Each row was made from one walk, in order. Every step used is in the known rows, and no mark comes twice. Write each row's walk.
In the rows, zero is written as 128.
Known rows:
K > R > U: [117 139 168 146 137 151 120 154 137 117 130 129 157 127 104 109 146 102
 150 165 145 139 137 170 142 143 118 174  75 140 167 111 121 120]
Z > K > N > G: [170 122 133 159 126 109 138 160 100  73  85 129 111 135 116 123 162 107
 116 139 129 132 129 186 129 129 130 103 118 156 155 169  96 120]
V > Z: [124 142 147 124 129 117 111 125 130 159  99 124 135 140 124 100 141 128
 118 139 127 134 127 116  90 124 127 131 143 126 111 131 118  85]
Y > K > N > G: [170 109 120 157 129 124 149 162 131  87  97 115  84 173 139 109 175 115
 137 127 118 123 121 145 157 143 136  82 110 143 166 158 114 122]
R > K > N > U > Z: [138 142 159 169 121  95 179 101 105 127 130  88 122 130 119 128 138 110
  81 126 129  82  95 123 165 144 130  92  71 118 137 153 118 113]
Y > K > N > G > Z: [192 104 132 181 123 129 175 139 134  82  84 105  83 190 147 127 178 129
 136 106 131 137 121 161 131 157 161  81  90 122 194 132 134 101]
D > K > Z: [107 106 141 155 152 126 110 131 123 145  87 150 134 137 115 110 126 130
 106 121 118  88 141 150 138 136 128 151 135 137 131 141 139  99]
D > K: [117 125 111 147 145 137 135 137 119 129  89 128 136 146 129 107 133 133
 126 128 126 126 135 124 142 135 128 173 117 118 118 129 146 121]
G > N: [134 121 125 125 159 138 132 143 137 144 123 135 137 151 108 127 145 118
 125 116 112 107 128 145 145 141 136 129  98 141 106 133 110 139]
G > Z > K > R: [146 138 165 165 117 152 124 148 111  89  66 136 125 122 117 137 117 145
 153 159 138 152 138 163 118 139 137 165  53 117 185  99 133  68]
N > U > R > K: [147 176 152 104 118  93 122 126 111  93 121 120 152 122 134  96 142 109
 109 142 120 118  77  90 167 124 134 136  33  89  90  99  97  91]
R > U > Z: [103 133 165 148 137 107 139 119 121 144 127 110 166 119 105 100 131 120
 108 139 147  94 147 132 122 139 123 129 120 146 148 141 142 123]
U > Z > K > R: [109 151 175 161 114 126 107 156  90 105  69 135 151  86 100 118 101 125
 143 189 129  89 159 123 145 122 115 130  94 142 172 156 124  85]
Y > K > N > U: [187 114 150 164 104 151 148 128 135 118 142  92  76 135 136 153 174 140
 113 132 112 135  71 123 167 135 122 111  38 121 137 142 125 106]
Y > K: [153 115 117 134 126 138 122 146 127 124 110 121 106 141 139 120 152 161
 144 132 117 128 121  98 144 141 117 127  96 118 136 140 145  89]
Y > K > R > U > N > G: [154 145 177 151 108 132 152 155 128  94  91 144 132 144 137  55 195  97
 173 154 132 135 137 178 151 163 160 152  40 142 205 126 124  78]
V > Y > K > Z: [119 105 138 115 140 116  79 121 115 149  84 132 106 152 124 129 152 145
 118  90 148  89 146 112 153 149 131 128 139 167 158 132 131  87]
H > K: [141 119 137 141 156 145 127 138 122 123 109 108 134 122 134 120 130 161
 137 135 112 130 112 142 136 153 121 123 102 131 131 141 143 109]
H > K > Z: [129 102 169 145 160 131 102 130 128 138 105 127 131 116 117 115 124 148
 122 125 104  91 122 171 134 154 118 101 120 144 140 154 141  87]
K > R > U > Z: [ 87 142 192 158 128 132 127 144 127 129 111 116 170 116  98  95 123  97
 144 175 150  93 155 141 144 138 127 136  89 147 179 129 134 121]
U > N > G > Z > K > Y: [159 127 163 168 100 103 163 115  90 106  89 150 108 122 117 103 130 109
 126  95 157 119 147 197 101 158 193 134  74 158 189 112  89  91]
K > Z: [114 111 155 136 134 116 102 122 128 149 120 147 126 116 117 131 122 120
 106 116 121  90 135 156 126 127 128 105 149 149 135 139 124 108]
U > Z: [104 134 150 144 121 109 134 117 113 133 117 119 148 119 121 118 109 125
 117 135 130  79 143 100 135 127 138  92 143 139 144 147 138 126]
K > N: [134  93 128 167 127 146 150 130 128 122 135  99  98 130 131 145 152 104
 106 144 125 124 112 155 139 125 132 116 114 137 148 137 115 156]
G > N > K: [144 137 115 135 159 129 110 144 118 156  98 112 116 147 103 111 150 128
 133  98 117 117  92 147 181 158 150  92  94 141 123 153 124 143]
N > K: [137 145 117 141 129 124 114 130 111 138  97 103 110 125 121 113 125 140
 139 113 133 138 104 130 163 137 143  91 126 132 148 146 141 135]
N > G > Z > K: [179 148 144 140 121  99 140 142 104  81  61 148 131 143 123 113 137 138
 133 108 147 150 143 175  84 147 142 115 108 128 162 123 126  73]
H > K > Y: [130 107 152 147 163 143 110 131 110 139 131  98 124 123 100 113  98 136
 139 131 131  95 127 154 154 156 131 122  91 152 132 136 104 128]
D > K > R: [113 141 138 158 141 156 122 158 123 116  73 138 140 143 116 107 127 110
 160 167 124 124 137 139 170 133 131 187  94 117 153 119 138 113]
V > Y > K > R > U: [119 135 151 124 140 147 101 151 124 120  90 107 130 163 113 108 170 125
 162 142 170 139 143 126 167 154 122 199  68 152 180 108 131  97]
Y > K > R > U: [136 129 154 148 132 157 113 170 139 112 109 118 132 138 117 100 169 131
 165 172 133 138 131 142 157 151 108 175  44 129 174 115 136  81]
G > Z > K > R > U > N: [144 124 196 186 104 149 169 128 110 111  77 138 132  96 134 108 176 125
 132 161 149 164 135 207 100 159 157 212   4 140 208  94 135  65]
Z > K: [139 128 129 136 125 123 113 147  95 107  96 131 130 103 117 127 130 145
 119 147 129 136 129 136 113 121 108 149 105 140 121 144 121  88]
Y > K > N: [155  84 118 172 130 153 149 148 132 113 117  93  74 149 143 142 174 140
 120 147 115 119 106 126 156 136 125 122  90 129 155 151 131 120]
H > X: [126 150 137 137 118 111 131 136 113 113 138 113 122 127 121 121 100 125
 112 102 107 132 139 116 116 102 103 151  87 134 104 156 115 113]
G > Z > K: [156 129 141 154 121 127 139 129 109 102  78 129 123 122 129 141 129 170
 120 121 142 149 137 146  92 143 129 147  79 118 148 113 142  69]
H > K > N > G: [171 107 144 167 154 134 152 147 119  85  96  93 115 161 127 107 152 115
 136 130 115 125 113 190 151 155 136  75 116 148 162 160 117 137]

Write each row's walk:
[161 137 156 149  99 100 193  93 125 110  93 152 113 154 157 104 157 106
 129  91 137 147 135 178 100 158 202 107 108 126 183 109 131 105] : U > N > G > Z
[174 133 171 158 104  97 189 120 104 103  77 145 138 121 134  85 186 122
 115 103 157 161 140 213  68 168 170 160  54 146 183 117 135  66] : R > U > N > G > Z > K
[140 102 142 139 135 127  98 139 132 140 104 144 107 129 127 120 151 150
 119 124 111  85 125 125 145 141 119 109 112 141 142 147 135  72] : Y > K > Z
[101 132 126 121 146  97 100 145  96 112 114 115 145 130 106  77 113  87
 118 147 141  80 118 114 173 128 153 151  72 126 109  97  64 128] : U > R > K > Y
[115 135 145 148 125 106 117 137  89 119  78 127 144  89 113 119 103 149
 105 158 128  86 148 111 119 120 117 116 126 148 136 169 132  87] : U > Z > K
[135 180 212 154  92 123 105 142  91 115  94 137 148  80  96 135 100 132
 132 183 126  95 127 115 154 121 114 116  52 136 156 138 118  70] : N > U > Z > K > R
[146 165 185 141  93 101 117 115  87 125 110 122 142  76 100 135 106 146
 104 146 125  97 114 104 127 119 111 103  80 131 119 155 129  76] : N > U > Z > K
[133 120 141 140 163 120  87 139 127 176  86 133 114 138  88 116 143 119
 110  85 107  81 105 169 168 159 153  74 115 165 136 165 121 130] : G > N > K > Z
[112 132 115 132 159 103 129 125 104 136 133 116 132 147 103 103 104 107
 121 101 156  93 129 144 162 155 132 146 103 134 126 123  87 117] : R > K > Y
[107 122 157 159 128 106 100 134  79 142 109 118 139  90  82 117  83 125
 111 146 148  58 157 125 132 122 127 120 112 168 142 154  92 106] : U > Z > K > Y
[131 141 156 148 122 146  95 168 102  94  80 145 135 101 110 127 122 128
 153 185 129 138 143 150 143 123 108 167  79 140 155 133 114  85] : Z > K > R
[118 109 176 158 119 110 133 108 117 175 109 131 119  92 120  87 180 120
  95 106 139 111 109 200 139 160 171 115  91 173 182 152 143 105] : R > U > N > K > Z
[146  93 131 171 129 139 139 148 103 106 102 103  99 109 118 141 156 133
  98 156 129 133 119 162 125 119 114 139  93 148 142 157 111 121] : Z > K > N
[126 122 109 106 133 125 108 127 114 127  90 114 103 162 136 126 156 157
 139 106 156 126 134  88 153 148 131 151 121 145 144 123 135 103] : V > Y > K
[145 151 186 152 105 117 139 157 102  87  78 156 148 111 119  72 181  88
 151 169 142 153 145 216 124 149 145 172  50 168 195 129 107  78] : Z > K > R > U > N > G
[136 153 140 150 157 152  97 167 128 139  77 120 126 147  93 114 141 107
 162 134 117 118 103 158 207 156 157 109  71 146 164 142 114 134] : G > N > K > R
[124 128 152 134 133 110  78 143  93 156  90 123 130 111  90 100 115 134
 113 153 147 120 145 142  87 122 119 153 109 161 107 135  75  69] : V > Z > K > Y
[166 129 171 154 112  96 200  97 127 110 108 140 139 152 142  82 184 103
 124  90 157 154 131 203  78 173 188 138  82 133 192  99 134 104] : R > U > N > G > Z
[139 149 192 149 134 106 109 128  93 158 131 116 143  94  55 135  97 119
  93 118 127  50 119 130 158 142 133 111  38 171 109 152  75 102] : G > N > U > Z > K > Y
[135 162 162 113 125  93 105 126 101 117 141 115 144 114 102  91 115  90
 111 138 140  91  89 103 176 130 151 144  26 111  99  87  59 109] : N > U > R > K > Y
[153 144 198 164 102 119 185 121 133 101  90 148 142 148 132  80 176  80
 155 129 156 154 142 218 113 171 191 151  55 135 228  85 128  99] : K > R > U > N > G > Z
[125 157 161 148 132 138 107 158 121 137  95  99 134 117 101  89 146 115
 164 153 150 151 112 176 174 151 136 139  73 140 183 125 139 127] : N > K > R > U
[128 126 146 143 136 108  88 128 114 159  91 127 109 114 107 119 127 135
 118 104 127  98 104 161 158 139 143  70 146 156 156 156 133 116] : N > K > Z
[135 165 185 136  99 106 135  98 117 145 141 122 143 104 116 134 104 128
 110 128 129  90 106  96 140 125 134  82 104 118 127 138 132 112] : N > U > Z
[131 139 173 148 131 138 105 175 107 105  95 130 154  99  95 110 148 123
 146 188 146 149 140 181 127 135  98 191  50 146 159 124 121  77] : Z > K > R > U
[167 133 184 164 105 120 124 129 104 140 100  97 102 108 111 136 162 133
  88 165 122 150  94 151  96 114 105 129  59 134 106 151  97  70] : V > Z > K > N > U
[166 153 161 114 135 134 131 126 140 146 155 130 136 134  98 144 145 119
 114 103 110 119  86 135 153 143 131 118  51 122  96 122 105 121] : G > N > U
[112 125 183 159 110 146 159 128 131 130 129 133 143  99 131  97 172  89
 142 162 136 141 131 185 138 144 152 188  45 144 184 108 121 117] : K > R > U > N
[127  87 116 182 148 148 158 138 121 123  98  96 104 158 128 127 157 112
 106 142 123 122 117 152 153 128 133 156  99 125 136 141 133 153] : D > K > N
[166 136 142 153 131 114 171 112 113 115 145  88 106 141 123 131 153 115
  94 113 130 131  72 156 159 148 123 130  48 109 123 131 107 112] : R > K > N > U
[166 162 175 157 112 119 128 164 106  63  45 159 136 145 112 113 128 118
 169 142 144 150 150 186 114 144 148 124  77 128 195 112 118  68] : N > G > Z > K > R
[161  84 142 191 121 141 170 128 111  99  86  99  93 124 132 156 153 141
  99 132 138 151 123 182 103 136 137 137  70 130 164 127 126 104] : G > Z > K > N
